Each row was made from one walk, in order. Every step used is in the known rows, and no mark comes twice. Write each row's walk.
Known rows:
sevor > limep > fabifak: 0.10	1.48	0.41	-1.20	0.08	3.31	0.38	-1.78	3.07	-1.50	0.26	2.12	0.62	-1.34	1.26	-1.13	-1.48	1.54	-0.16	1.07	-1.52	-2.88	0.06	2.09	-0.90	-1.96	-0.19	-0.35	-1.39	4.78	-1.45	0.00
menos > sevad > limep > sevor: -0.26	-1.11	-1.00	1.40	-2.74	0.56	-1.12	-0.94	2.11	-1.40	-0.76	1.30	-0.21	-0.26	2.60	0.67	-2.35	1.57	0.15	-0.61	-1.91	-1.96	-0.02	1.05	0.05	-1.36	-0.12	0.15	-1.58	5.21	-2.01	1.79
fabifak > safodo > zusan > kozab > sevad: 0.35	2.75	1.26	0.43	-0.99	0.88	2.23	-1.17	-1.82	-2.34	-0.30	2.04	0.88	0.07	1.45	0.14	-2.21	0.80	-0.40	0.17	-0.08	0.40	0.88	0.80	-0.50	-1.26	2.82	-1.60	-2.87	2.67	-0.16	-1.34
safodo > zusan > kozab: -0.60	1.32	2.40	0.24	-1.07	3.18	0.93	-1.66	-1.30	-2.83	-0.18	1.01	-0.01	-0.51	0.53	0.08	-2.17	1.91	0.07	-0.37	0.16	-0.46	1.23	1.62	0.18	-1.71	2.06	-1.29	-2.90	3.06	-0.62	-1.62
menos > sevad > limep > fabifak: -0.78	-2.54	-0.63	-0.70	-0.39	1.88	-0.47	-1.04	3.16	-0.68	-0.38	1.90	0.75	-1.75	2.28	0.33	-2.05	1.19	-0.10	-0.23	-1.86	-1.93	0.71	0.79	0.67	-1.28	-0.28	-0.78	-1.28	5.08	-2.29	1.57
fabifak > safodo > fogiga > limep > sevad > kozab: 2.03	0.73	-1.23	0.34	-0.10	2.34	1.69	-1.50	0.43	-0.68	-2.42	0.93	-0.56	0.28	2.49	0.71	-3.04	2.94	1.81	-2.92	1.00	-1.21	1.20	-1.61	0.91	-0.85	3.02	-1.83	-0.25	2.36	0.05	-0.34
limep > sevor: 0.75	1.98	0.51	0.94	-1.94	1.60	-0.59	-1.69	0.75	-1.92	-0.97	1.65	-1.11	0.97	1.66	-0.63	-2.21	1.84	0.16	-0.32	-1.42	-2.25	-0.35	1.79	-0.35	-0.82	0.36	0.22	-1.82	3.81	-1.01	-0.01
limep > fabifak: 0.27	0.56	0.87	-1.14	0.33	2.83	-0.07	-1.78	1.74	-1.12	-0.85	2.23	0.08	-0.57	1.34	-0.88	-2.16	1.41	0.15	-0.01	-1.14	-2.30	0.38	1.28	0.06	-0.65	0.26	-0.77	-1.79	3.81	-1.24	-0.24
sevad > kozab > fogiga > limep > sevor: 2.33	1.62	-1.12	1.51	-1.96	1.69	-0.53	-1.62	1.09	-0.73	-0.09	-0.01	-1.18	1.00	3.05	-0.73	-2.09	1.06	1.36	-0.81	0.41	-1.61	0.41	0.13	0.38	0.94	2.23	-0.82	-0.76	2.66	-0.54	-0.67
zusan > kozab > sevad > limep: -0.16	-1.21	0.23	0.77	-1.58	1.55	0.10	-2.59	0.94	-1.79	1.59	0.91	-0.03	-0.69	3.52	-0.28	-2.07	0.37	0.18	-0.74	-0.29	0.73	0.77	0.22	0.63	-0.55	2.18	-1.64	-1.03	3.03	-1.00	-0.50
fogiga > limep > fabifak > safodo > zusan > kozab > sevad: 0.60	2.13	0.77	-1.07	0.79	2.08	2.21	-1.97	-0.18	-1.54	-0.40	1.82	1.50	-0.41	2.10	0.15	-1.85	0.24	0.28	0.00	-0.67	-0.23	1.12	0.97	-0.17	-0.85	2.04	-2.14	-1.90	3.01	-0.52	-0.51
zusan > kozab > fogiga > limep > sevad: 1.89	-0.13	0.44	0.28	-0.65	2.92	-0.69	-2.17	0.18	-1.57	1.02	-0.66	0.52	0.45	3.65	-0.99	-3.31	1.72	1.01	-0.76	0.44	-1.04	2.39	-0.29	1.03	0.16	3.66	-2.33	-0.54	1.40	-1.00	-1.56
fabifak > menos > sevad: -0.96	0.39	0.29	0.29	-0.71	-0.46	-0.48	-1.02	2.43	-1.13	-2.21	2.00	1.42	-0.83	1.49	-1.02	-2.97	0.86	0.61	-0.12	-0.63	-1.98	1.56	-0.03	0.10	-1.61	0.41	-0.59	-1.23	5.12	-0.96	0.48
sevor > limep > sevad > kozab > fogiga: 1.41	1.25	-1.04	0.66	-1.91	2.02	-0.35	-0.99	2.03	-0.61	1.01	0.35	-0.15	-0.36	3.09	-1.20	-2.40	3.03	-0.23	0.73	0.64	-2.31	0.76	-0.70	0.26	-0.20	2.33	-1.28	-0.45	3.24	-0.73	-1.04
fabifak > menos > sevad > kozab: -1.54	0.08	-0.65	0.81	-0.95	-0.52	-0.08	-0.85	2.33	-0.66	-2.50	1.62	0.91	-1.25	1.64	-1.07	-2.97	1.61	0.88	-0.29	0.66	-1.04	1.74	-1.40	0.18	-0.73	0.72	-0.46	-1.04	5.14	-0.52	0.40
fogiga > limep > sevad > kozab: 0.43	0.04	-0.92	-0.43	-0.65	2.44	-0.39	-1.94	1.63	-0.83	-1.24	0.06	0.20	-0.30	2.90	-0.78	-2.57	2.89	0.88	-1.28	0.61	-1.75	0.27	-1.48	1.63	0.34	2.10	-1.22	0.32	2.71	0.07	-0.34
sevad > limep > fabifak > menos: -0.79	-1.01	-0.34	-0.60	0.13	1.63	-0.75	-2.18	4.51	-0.24	-0.84	2.79	0.63	-0.20	1.12	-0.22	-1.93	1.33	0.88	-0.86	-2.08	-1.87	0.90	1.34	0.64	-0.62	-1.08	-1.19	-1.43	5.23	-2.49	1.80
zusan > kozab > fogiga > limep: 1.82	0.36	0.81	0.56	-0.58	3.17	0.12	-2.44	-0.41	-2.10	1.39	-0.40	0.35	0.01	3.01	-0.90	-2.54	-0.21	1.44	-0.92	0.25	-0.21	2.30	0.48	0.42	-0.09	3.60	-2.07	-1.12	1.72	-0.84	-2.20
zusan > kozab > sevad: 0.04	0.90	1.26	0.39	-0.96	1.25	0.30	-2.47	-0.16	-2.12	0.68	0.92	-0.01	-0.62	3.04	-1.29	-2.32	0.55	0.08	0.19	0.55	0.38	1.17	0.03	0.05	-0.87	2.56	-1.26	-1.16	2.48	-0.18	-1.61
fogiga > limep > fabifak: 0.83	0.41	0.38	-1.55	0.85	3.47	-0.10	-2.38	2.42	-1.10	-0.77	1.36	0.74	-0.67	2.07	-0.68	-1.80	0.72	0.97	-0.63	-1.14	-2.39	0.33	1.18	0.71	-0.45	0.49	-1.06	-0.66	3.44	-0.86	-0.14
zusan > kozab > fogiga > limep > sevor: 2.21	1.31	0.23	1.52	-1.48	2.45	-0.45	-2.38	-0.26	-2.13	1.17	-0.30	-0.63	1.16	3.03	-0.64	-2.93	0.55	1.54	-0.58	-0.37	-0.72	1.91	1.45	-0.28	-0.05	2.71	-1.12	-1.29	2.16	-1.36	-1.16
menos > sevad > kozab > fogiga > limep: 1.35	-0.54	-1.17	0.64	-1.12	1.18	0.05	-0.82	0.91	-0.77	-0.40	-0.34	0.87	-1.12	3.60	-0.89	-2.47	0.14	0.96	-0.57	1.04	-1.21	1.56	-1.55	0.88	0.32	2.86	-1.57	-0.27	2.91	-0.04	-1.21

Write each row's walk:
0.30	1.35	0.06	-0.46	-1.37	2.25	-0.41	-1.49	2.47	-1.65	0.02	1.03	0.76	-0.58	2.27	-0.94	-2.25	3.05	-0.47	0.66	-0.79	-2.96	0.03	0.73	-0.25	-1.87	1.07	-0.59	-0.55	3.93	-0.88	-0.11 -> sevor > limep > sevad
-0.04	-0.21	-0.96	0.41	-0.14	-0.09	-0.31	-0.60	3.28	0.60	-1.37	1.91	0.55	-1.10	1.99	-1.57	-2.95	1.20	0.71	0.53	0.63	-1.77	2.68	-1.40	0.17	0.29	0.43	-1.31	-1.14	4.99	-1.64	0.35 -> limep > fabifak > menos > sevad > kozab > fogiga
0.39	-0.70	-0.11	0.19	-1.81	0.86	-0.13	-2.00	2.32	-0.99	0.57	1.52	0.15	-0.19	3.33	-0.23	-1.33	-0.03	-0.18	-0.82	-0.99	-0.97	-0.73	0.30	1.14	-0.34	1.46	-1.44	-0.77	3.34	-0.99	0.13 -> kozab > sevad > limep
1.61	-0.31	-0.22	0.10	-0.36	2.82	0.57	-2.26	1.46	-0.57	-1.84	-0.04	-1.16	-0.39	2.87	0.05	-2.52	2.88	1.77	-2.67	1.81	-1.80	1.17	-1.79	1.73	-0.69	2.85	-2.00	0.44	2.49	-0.02	-0.78 -> safodo > fogiga > limep > sevad > kozab
-1.24	0.75	-0.28	-0.70	0.29	0.48	0.00	-1.24	4.84	-0.74	-1.15	2.63	2.11	-1.98	1.36	-1.36	-2.32	1.28	0.39	1.45	-1.34	-3.11	1.62	0.95	-1.13	-2.37	-1.44	-0.56	-0.91	6.57	-1.90	1.39 -> sevor > limep > fabifak > menos > sevad
1.29	0.79	-0.21	0.93	-1.37	1.91	0.07	-1.10	0.28	-0.99	0.07	0.70	-0.91	-0.03	2.33	-1.02	-2.23	1.35	0.53	-0.47	0.78	-1.07	0.87	-0.63	0.54	0.63	2.77	-1.40	-1.49	2.45	-0.29	-1.98 -> sevad > kozab > fogiga
-1.36	-1.71	-0.71	0.64	-1.30	-0.25	-0.82	-1.10	3.61	-0.78	-1.46	1.79	1.58	-1.02	1.99	0.10	-2.56	0.81	0.67	-0.91	-1.45	-1.47	1.26	0.10	0.58	-1.28	0.07	-0.96	-1.12	5.57	-1.91	1.71 -> fabifak > menos > sevad > limep
2.30	3.29	0.41	1.69	-1.47	2.14	1.36	-1.14	-1.89	-2.23	0.22	0.82	-0.06	1.75	1.61	0.77	-2.71	1.01	1.06	-0.61	-1.14	-0.67	1.74	2.06	-0.95	-0.56	2.89	-1.51	-3.00	2.28	-1.26	-0.78 -> fabifak > safodo > zusan > kozab > fogiga > limep > sevor
2.12	0.40	1.07	-0.22	0.09	2.92	1.00	-2.54	0.95	-1.50	-1.30	0.67	-0.68	-0.41	2.13	0.26	-1.78	0.15	1.97	-2.71	0.31	-1.92	1.14	0.49	0.76	-1.84	2.47	-2.01	-0.53	2.64	-0.45	-1.08 -> safodo > fogiga > limep
-0.69	0.04	0.31	-0.20	-0.16	3.67	1.74	-1.24	-0.10	-1.88	0.08	2.57	0.71	-0.31	0.43	1.50	-2.23	2.30	-0.05	-0.75	-2.08	0.01	1.27	2.12	-0.18	-1.16	0.84	-1.33	-3.70	3.99	-2.10	0.49 -> sevad > limep > fabifak > safodo > zusan > kozab
1.64	-0.29	-0.68	-0.11	0.07	1.30	1.98	-1.63	2.22	-0.25	-0.59	2.95	-0.59	-0.11	2.59	1.02	-1.82	0.27	0.51	-1.76	-1.05	-1.09	0.65	0.36	0.04	-1.33	1.01	-2.31	-1.58	3.72	-1.61	0.87 -> kozab > sevad > limep > fabifak > safodo > fogiga
2.78	1.86	-0.11	1.04	-1.81	1.66	-0.78	-1.75	1.19	-1.21	0.21	0.24	-0.48	1.39	2.82	-0.70	-2.03	0.16	1.33	-0.82	-1.00	-2.57	0.57	1.36	0.08	0.01	1.97	-1.09	-1.19	2.70	-1.13	-0.51 -> kozab > fogiga > limep > sevor
-1.70	-0.31	-0.71	-0.27	0.22	0.26	-0.22	-0.92	3.47	-0.02	-2.45	2.28	0.89	-1.77	1.38	-1.36	-2.79	2.02	0.62	0.30	0.25	-1.65	2.06	-1.10	0.40	-0.54	-0.62	-0.46	-1.08	5.60	-1.21	0.94 -> limep > fabifak > menos > sevad > kozab
-0.15	0.70	0.25	0.90	-1.72	1.23	1.90	-1.24	-0.71	-2.12	0.57	1.83	0.75	0.04	2.09	1.31	-1.90	0.87	-0.39	-0.71	-0.94	0.79	0.77	1.01	0.24	-1.14	2.44	-1.94	-2.68	3.08	-0.93	-0.12 -> fabifak > safodo > zusan > kozab > sevad > limep
0.02	-0.11	-0.39	1.79	-2.59	0.68	-0.57	-2.51	1.13	-1.83	1.31	0.75	-1.02	0.45	3.56	-0.08	-2.25	1.12	0.07	-0.41	-0.95	0.12	0.36	1.12	-0.03	-0.52	1.20	-0.67	-1.37	3.45	-1.63	0.60 -> zusan > kozab > sevad > limep > sevor
2.12	0.63	-0.63	0.44	-0.95	2.43	0.22	-1.83	0.95	-0.85	0.17	-0.16	-0.24	-0.10	3.00	-0.88	-2.07	0.30	1.32	-1.25	0.82	-1.03	0.96	-0.76	1.00	0.73	2.97	-1.76	-0.44	2.11	-0.09	-1.85 -> sevad > kozab > fogiga > limep
1.91	2.30	0.96	0.61	-0.57	2.81	1.98	-1.26	-2.05	-2.24	0.24	0.83	1.25	0.67	1.60	0.55	-2.33	0.17	1.04	-0.96	-0.46	-0.12	2.12	1.38	-0.18	-0.59	3.74	-2.31	-2.68	1.78	-0.76	-1.72 -> fabifak > safodo > zusan > kozab > fogiga > limep
-0.60	-0.29	-0.21	-1.18	1.16	0.70	-0.38	-1.77	4.17	-0.25	-2.31	1.80	2.17	-1.37	1.85	-1.03	-2.55	0.27	1.49	-0.18	-1.07	-2.49	1.84	0.11	0.28	-1.00	-0.37	-1.20	-0.34	5.39	-1.31	1.41 -> fogiga > limep > fabifak > menos > sevad
0.90	0.85	-1.92	2.02	-1.78	-0.93	-0.96	-1.06	2.87	-0.01	-1.56	0.51	0.21	0.44	3.03	-1.01	-2.89	0.76	1.80	-0.57	0.27	-1.88	1.94	-0.95	0.16	0.48	1.20	-0.86	-0.14	4.64	-1.17	0.84 -> fabifak > menos > sevad > kozab > fogiga > limep > sevor
-1.51	-0.35	1.00	-0.06	-0.28	0.67	0.50	-2.32	2.93	-0.50	0.34	2.27	0.90	-0.74	1.44	0.06	-1.51	1.00	0.16	-0.04	-0.98	-0.22	1.53	1.17	0.62	-0.77	-0.01	-2.40	-1.83	4.79	-2.23	1.32 -> safodo > zusan > kozab > sevad > limep > fabifak > menos
2.31	0.46	0.33	-1.02	0.71	3.07	-0.06	-1.94	1.94	-0.75	0.48	1.00	0.45	0.02	2.58	-1.07	-1.87	-0.23	0.95	-0.39	-0.88	-2.47	1.04	1.01	0.56	0.24	1.51	-1.95	-0.83	2.74	-1.36	-0.68 -> kozab > fogiga > limep > fabifak
-0.05	-1.15	-0.62	-0.19	1.27	0.93	0.94	-1.77	3.95	0.40	-3.00	1.49	0.04	-1.86	1.86	-0.29	-2.51	1.12	2.45	-1.78	1.25	-1.60	2.88	-1.56	0.72	-1.34	0.54	-1.89	0.20	5.20	-1.06	0.90 -> safodo > fogiga > limep > fabifak > menos > sevad > kozab
1.92	-0.02	0.91	-1.34	1.37	3.77	0.98	-2.66	2.19	-1.01	-1.33	1.25	-0.69	-0.73	1.89	-0.02	-1.77	0.64	1.84	-2.03	-0.09	-2.43	1.27	0.69	0.72	-1.52	1.13	-2.08	-0.44	3.22	-1.05	-0.44 -> safodo > fogiga > limep > fabifak
2.47	0.50	-0.04	-0.24	-0.87	2.09	-0.96	-1.59	1.35	-0.82	0.11	0.08	0.64	0.75	3.51	-0.88	-2.64	1.21	0.71	-0.84	-0.35	-2.74	0.86	-0.22	1.35	0.42	2.89	-2.17	-0.09	1.93	-0.82	-0.92 -> kozab > fogiga > limep > sevad
1.02	-0.74	-0.24	0.51	0.38	2.06	2.19	-1.90	0.93	-1.03	0.46	2.33	-0.70	-0.46	2.92	1.02	-2.41	0.79	0.86	-1.57	-0.41	0.59	2.08	0.27	-0.27	-1.44	1.97	-2.34	-1.79	3.27	-1.67	0.31 -> zusan > kozab > sevad > limep > fabifak > safodo > fogiga
-0.16	2.41	1.57	0.35	-0.79	2.62	2.14	-1.08	-2.12	-2.82	-0.76	2.05	0.73	0.09	0.33	0.68	-2.70	2.04	-0.07	-0.46	-0.75	0.00	1.30	1.71	-0.73	-1.66	2.31	-1.15	-3.76	2.98	-0.51	-1.35 -> fabifak > safodo > zusan > kozab
0.84	2.28	0.45	-1.57	0.91	2.98	1.69	-1.11	0.75	-1.17	-1.78	2.38	1.58	0.01	0.56	0.75	-1.57	0.94	0.46	-0.69	-1.86	-2.19	0.18	1.88	0.00	-1.09	0.81	-1.46	-2.52	3.62	-0.87	0.23 -> fogiga > limep > fabifak > safodo > zusan
1.83	2.15	-0.65	-0.45	0.29	2.74	2.02	-0.59	0.38	-0.16	-0.92	1.46	0.68	0.24	1.27	0.46	-1.78	1.04	0.77	-0.35	-0.38	-1.49	1.24	0.44	0.40	0.52	2.04	-2.24	-2.16	2.83	-0.58	-0.72 -> sevad > kozab > fogiga > limep > fabifak > safodo > zusan
0.73	-1.69	-1.07	0.00	0.20	2.06	1.64	-0.60	1.88	-0.58	-1.73	2.70	0.05	-1.21	1.91	1.68	-2.70	1.16	0.65	-1.79	-1.43	-1.57	1.78	0.42	-0.16	-2.25	0.55	-1.51	-2.10	4.81	-2.31	1.39 -> menos > sevad > limep > fabifak > safodo > fogiga
0.21	1.63	0.85	-1.11	1.12	3.80	2.05	-1.74	-0.73	-2.07	-0.88	1.74	1.34	-0.24	0.67	0.76	-2.33	1.34	0.73	-0.58	-1.16	-0.49	1.67	1.86	-0.34	-1.16	1.63	-1.53	-2.69	3.16	-1.05	-0.46 -> fogiga > limep > fabifak > safodo > zusan > kozab
1.36	0.41	-0.55	0.50	-1.58	1.72	-0.61	-0.96	0.78	-0.41	-0.27	0.47	-0.59	0.35	2.90	-1.19	-2.92	3.07	-0.01	-0.13	0.97	-1.77	1.04	-1.46	1.12	0.95	2.73	-1.53	-0.92	2.31	-0.43	-1.37 -> limep > sevad > kozab > fogiga
-0.20	1.15	-0.76	0.07	-1.56	2.21	-0.22	-1.46	2.42	-1.14	-0.26	0.64	0.09	-1.05	2.32	-0.98	-2.39	3.92	-0.14	0.46	0.55	-2.19	-0.11	-0.56	0.12	-1.08	1.28	-0.43	-0.31	3.89	-0.32	-0.40 -> sevor > limep > sevad > kozab
0.49	2.48	-0.69	-0.94	0.24	2.96	1.48	-1.26	2.01	-1.58	-0.34	2.94	1.20	-0.71	1.13	-0.35	-2.17	1.52	-0.12	0.84	-2.06	-2.43	0.20	2.00	-1.66	-1.91	-0.15	-0.27	-2.12	4.71	-1.45	0.16 -> sevor > limep > fabifak > safodo
1.32	1.44	-0.51	-1.32	1.27	2.93	1.23	-1.67	1.42	-1.24	-1.50	2.21	1.45	0.08	1.80	-0.14	-2.34	0.55	1.10	-0.80	-1.93	-1.91	0.44	1.14	-0.22	-0.62	0.85	-1.00	-1.41	3.25	-0.86	0.18 -> fogiga > limep > fabifak > safodo
0.00	-0.30	-0.77	0.14	-0.16	1.84	1.20	-1.88	0.95	-1.14	0.90	2.40	0.60	-0.50	3.09	0.23	-2.60	0.81	0.02	-0.18	-1.47	0.73	1.08	0.65	-0.23	-0.44	1.18	-1.49	-2.10	3.50	-1.62	0.51 -> zusan > kozab > sevad > limep > fabifak > safodo
1.74	-0.07	0.66	-0.60	0.70	3.88	0.03	-2.56	0.69	-1.52	1.30	0.40	0.38	-0.37	2.70	-1.05	-2.55	0.14	1.21	-0.30	-0.16	-0.85	2.41	0.76	0.11	0.23	2.40	-2.16	-1.17	2.29	-1.48	-1.43 -> zusan > kozab > fogiga > limep > fabifak
1.13	2.06	1.07	-0.08	0.10	3.11	1.85	-0.73	-1.45	-1.73	0.38	2.36	0.62	0.36	0.65	0.08	-2.54	1.47	-0.03	0.34	-0.69	-0.62	2.32	1.86	-0.93	-0.62	2.11	-2.07	-3.82	2.75	-1.67	-1.31 -> limep > fabifak > safodo > zusan > kozab > fogiga
0.08	1.66	-0.02	1.81	-2.58	0.46	1.27	-1.17	-0.46	-2.01	0.52	1.79	-0.23	1.23	2.10	1.39	-1.92	1.49	-0.45	-0.32	-1.56	0.20	0.07	1.93	-0.65	-0.97	1.50	-1.04	-3.03	3.76	-1.62	0.85 -> fabifak > safodo > zusan > kozab > sevad > limep > sevor
2.70	1.52	-0.73	-0.84	0.86	2.65	0.96	-1.22	1.01	-0.73	-0.27	1.81	1.23	0.62	2.47	-0.25	-2.37	-0.31	0.95	-0.52	-1.58	-1.96	1.30	0.91	-0.15	0.16	1.89	-1.81	-1.74	2.62	-1.17	-0.53 -> kozab > fogiga > limep > fabifak > safodo
-1.10	-0.64	-1.35	-0.72	0.86	0.63	-0.15	-1.49	4.14	0.20	-2.59	1.43	1.64	-1.70	2.10	-0.84	-2.53	1.04	1.54	-0.44	0.25	-1.56	1.99	-1.24	0.69	-0.27	-0.10	-0.90	0.01	5.39	-0.95	1.20 -> fogiga > limep > fabifak > menos > sevad > kozab
1.60	1.39	0.41	-0.55	0.91	2.88	1.95	-1.29	0.70	-1.11	-1.95	3.10	-0.76	-0.06	1.01	0.42	-2.50	1.42	0.83	-1.57	-0.81	-1.89	1.47	1.05	-0.70	-1.90	1.10	-1.49	-2.52	3.52	-1.25	-0.31 -> limep > fabifak > safodo > fogiga
1.32	2.50	1.39	1.03	-1.23	2.35	1.97	-0.55	-2.59	-2.31	0.38	1.57	0.50	0.66	0.95	0.42	-2.78	1.17	0.10	-0.44	-0.35	-0.10	2.09	1.56	-0.84	-0.74	3.43	-2.05	-3.83	2.24	-0.98	-2.03 -> fabifak > safodo > zusan > kozab > fogiga
0.98	-0.21	-0.46	-0.72	0.75	0.26	-0.60	-1.31	3.70	0.16	-1.23	1.55	1.94	-0.63	2.60	-1.31	-2.62	-0.79	1.50	0.10	-0.85	-2.63	2.63	-0.07	0.31	-0.26	0.64	-2.03	-0.43	4.61	-1.78	0.68 -> kozab > fogiga > limep > fabifak > menos > sevad
